What can hang from each mark:
L: F K Y
K: A
Y: A M
U: E K
F: L
A: E Y
M: E

Every row comes from one small tree of marks. Brackets hold a mark, then the marks that hang from it, in alphabetical order. Every link used is in the known rows. Which tree was each row made from?
Known rows:
{F L}: [  2.3   4.7   2.8  16.1  -8.4  15.1 -14.1 -10.4  -7.4  25.8   8.3  11.5
 -11.9  -3.1   2.3  10.3   2.6 -11.2]
{F {L K {Y {M E}}}}: [-11.5 -14.0   9.8  28.3 -19.2  19.4  -7.4 -61.6 -11.1  56.5 -11.1  -8.6
 -14.0  -1.7  33.8   7.7  -5.2 -32.5]
{U E K}: [-12.0  44.1   7.5  18.8  -6.4  -9.2   2.1  17.3  17.0 -11.3   7.5 -12.2
  -6.2 -32.8 -13.0   3.7  12.8  27.6]
{K A}: [  0.2  28.2  27.9  -1.9  -1.0  -0.7  -6.8  -1.5   1.8  20.4   5.6   2.9
  -7.0 -23.8   6.2  14.0   1.3   7.4]
{U E {K {A Y}}}: [-12.5  71.6  16.1  -1.7  22.1 -14.9   3.3  18.8  15.0 -13.8   9.0  -2.4
  -4.3 -47.5 -20.4   8.5  19.1  31.8]
{F {L {K {A Y}}}}: [  9.0  17.9  16.2   0.8  19.5   8.5 -19.2  -9.8   0.9  33.8   1.5  18.4
  -5.2  -1.9  -1.5  15.9   9.2 -11.4]
{K {A Y}}: [  8.4  40.1  14.8 -14.3  19.0  -5.9  -2.7   1.4  -2.3  14.2  14.6   8.2
 -14.2 -27.4  -4.1  15.1   8.2   8.1]
{U E}: [ -1.6  27.4  11.1  10.1 -11.4  -5.4  -3.4   9.8   4.6   1.8  10.7  -9.6
 -10.8 -27.4  -9.0   6.5   5.4  10.5]
{K {A E {Y M}}}: [  5.8  38.5  16.9 -27.7  18.7 -16.0   2.3 -23.2  -8.2  23.7   7.7   6.6
 -12.3 -62.9  20.4   9.7   5.1  10.0]
{K {A {Y {M E}}}}: [ -3.7  42.9  17.1 -15.5  11.2  -9.6   9.5 -35.6  -1.6  12.4  12.0  -7.7
 -18.0 -44.8  17.9  10.4   7.4  -3.9]
{A E}: [ 11.7   8.9   0.6  -6.7  -8.9  -3.6  -5.6  -9.4  -3.5  16.6   7.9  -2.1
 -14.8 -34.1   6.6   8.1  -3.6  10.2]
{L F K {Y {A E} M}}: [  8.6 -35.6   6.8  16.9 -26.5   7.7   3.7 -69.1 -23.4  72.9 -11.6  -5.0
 -13.3 -16.1  40.0   4.2  -3.5 -22.4]
{L K {Y A M}}: [  8.9 -23.7  19.2  24.4 -19.7  -0.8   4.6 -50.1 -15.7  69.1  -9.2  -9.8
 -22.6  -7.1  34.5   0.8  -1.6 -24.5]
{A Y}: [ 16.3  23.3  -7.1  -7.5  11.0  -5.4   0.3   0.7  -7.1  10.7  18.1   3.9
 -24.0 -17.0  -6.3   9.2   9.5   1.5]
{U E {K {A {Y M}}}}: [-18.1  71.4  23.4  -2.6  22.3 -20.8  10.6   3.7  13.5  -3.1   7.8  -3.5
  -5.4 -61.7  -1.2   5.6  21.9  27.3]
{F {L {Y M}}}: [-12.5   0.6   7.9  22.7 -10.2  17.3  -5.4 -43.5 -22.6  54.8  -3.8   9.6
 -14.6 -12.4  28.4   8.1  -3.0 -23.2]
{U E {K A}}: [-19.3  60.4  29.5   9.6   0.9 -10.6  -0.8  15.7  21.3  -7.9   3.3  -8.4
   2.6 -43.1 -10.9   9.3  11.7  32.2]
{Y M}: [  2.0  11.8  11.1   5.3  -9.5  -6.5   3.3 -15.1  -3.6  26.7   8.4  -2.3
 -17.1 -25.1  21.0   5.8   4.3  -2.7]

Write each row's tree:
[ 11.6  15.8  12.4 -11.0  19.5   3.9 -21.5 -19.1  -4.1  35.3  -3.5  17.8
  -4.1 -22.7   3.5  15.0   3.8  -3.5]	{F {L {K {A E Y}}}}
[ -2.2 -19.4   7.3  22.7 -18.0  13.3  -2.0 -42.8 -12.2  64.3  -5.4   1.1
 -10.1   5.0  33.8  13.8   1.4 -17.3]	{L F K {Y M}}
[  6.9   0.5  18.6  -3.6  -8.3   6.0 -15.5 -20.6   4.3  38.4  -4.1   5.5
   5.4 -16.7  15.4  18.5   1.1   7.6]	{L F {K {A E}}}
[ -3.9  55.3  14.2 -19.0  23.4 -20.6   7.8 -17.1   4.0  11.1   4.3   3.5
  -9.3 -68.4  15.7   6.1  12.2  26.9]	{U {K {A E {Y M}}}}
[ -7.9   0.4  29.3  20.3  -2.9  21.5 -21.5 -28.2  -8.7  60.0 -16.3  12.0
  -1.2   6.6  16.6  19.5  -5.0 -17.1]	{F {L {K A} Y}}
[  3.8  25.5  -3.8  -6.7   2.4  -7.1  12.1 -33.9  -6.0  10.7  17.2 -11.3
 -27.2 -34.8  15.6   3.8   7.6  -9.1]	{A {Y {M E}}}
[ 10.1  12.6  13.0 -17.2  13.0  -4.0  -3.9 -33.7  -2.9  42.3   1.2  11.0
  -2.1 -34.2  25.5  15.1   9.2   0.9]	{L F {K {A E {Y M}}}}
[ -5.1  43.7  19.0  -6.5   4.0 -10.1  -3.0  -1.9  13.1   7.4  -0.8  -1.3
  -0.9 -50.1   6.4  10.0   2.0  30.4]	{U {K {A E}}}
[-12.6   0.2  34.5  19.8  -3.1  15.1 -14.5 -43.8 -10.8  69.9 -17.8  11.2
  -2.4  -7.0  35.1  15.8  -2.4 -23.4]	{F {L {K A} {Y M}}}
[  1.0  54.8   7.4 -18.4  24.3 -14.5   2.0  -1.7   6.8   0.8   5.6   4.1
  -8.2 -53.8  -4.1   9.6   8.4  31.4]	{U {K {A E Y}}}
[ -0.5 -17.0   7.5  28.6 -11.2  22.7 -19.7 -26.8 -11.5  56.5 -10.4   8.1
 -10.9  16.3  11.2  13.4  -3.5 -22.5]	{F {L K Y}}
[  0.0   6.1  28.4  -2.5  -3.4   2.9 -14.2 -25.7  -4.1  51.8 -16.3  -1.6
  -4.6 -24.4  19.1  16.5 -11.9   5.3]	{L {K {A E}} Y}
[ 13.1  21.7  -4.3 -18.8  10.7 -14.7   4.5 -23.8 -11.7  21.5  12.6   3.2
 -23.2 -53.2  16.5   4.5   4.2   5.0]	{A E {Y M}}
[  1.9 -29.7  15.9  34.8 -18.2  14.8  -4.5 -61.2 -22.1  77.5 -11.8   1.6
 -16.7   3.1  33.3   2.3  -1.2 -39.7]	{F {L K {Y A M}}}
[ 13.8  -3.9   9.4  -0.4 -16.3 -12.7   8.9 -43.0 -15.2  36.0   4.4  -8.7
 -21.3 -46.2  29.7  -4.2  -1.2  -8.3]	{Y {A E} M}
[  4.1   4.0  25.6   0.8   0.8   9.5 -25.7 -20.7   1.9  40.9 -11.1  10.6
   3.1 -18.6  12.8  16.6  -2.8  -3.9]	{F {L {K {A E}}}}
[-13.9   9.3  36.1   9.8 -11.1   3.2  -0.8 -53.0  -1.2  49.6 -13.5 -17.4
  -9.9 -20.9  39.0  13.1  -7.1 -13.7]	{L {K A} {Y {M E}}}
[  4.9   2.1  23.8   7.8  -8.0  10.0 -13.2 -12.8   6.3  39.5   0.9   6.8
   3.5   4.9  10.5  20.7   5.9  -1.2]	{L F {K A}}
[ -6.7   7.3  38.6   9.8  -4.2   0.6  -4.5 -32.3  -4.3  60.7 -13.4  -0.5
  -6.9 -17.7  35.0  14.6  -3.4  -7.1]	{L {K A} {Y M}}
[ -3.0  20.4  19.5  -0.8  11.7   4.5  -7.7 -45.4  -0.3  32.4  -0.7   1.7
 -10.0 -20.0  22.0  10.2   8.7 -22.6]	{F {L {K {A {Y {M E}}}}}}
[  3.8 -15.8   0.1  18.0 -17.8  17.0  -6.8 -54.2 -32.3  54.5  -6.2   4.7
 -16.9 -19.6  15.7   4.0 -10.8 -21.5]	{F {L {Y {A E}}}}
[  6.9  15.6  18.2 -11.9  19.5  -1.3 -14.9 -34.5  -5.8  45.0  -6.3  16.6
  -3.4 -36.5  23.1  11.4   6.4  -8.1]	{F {L {K {A E {Y M}}}}}
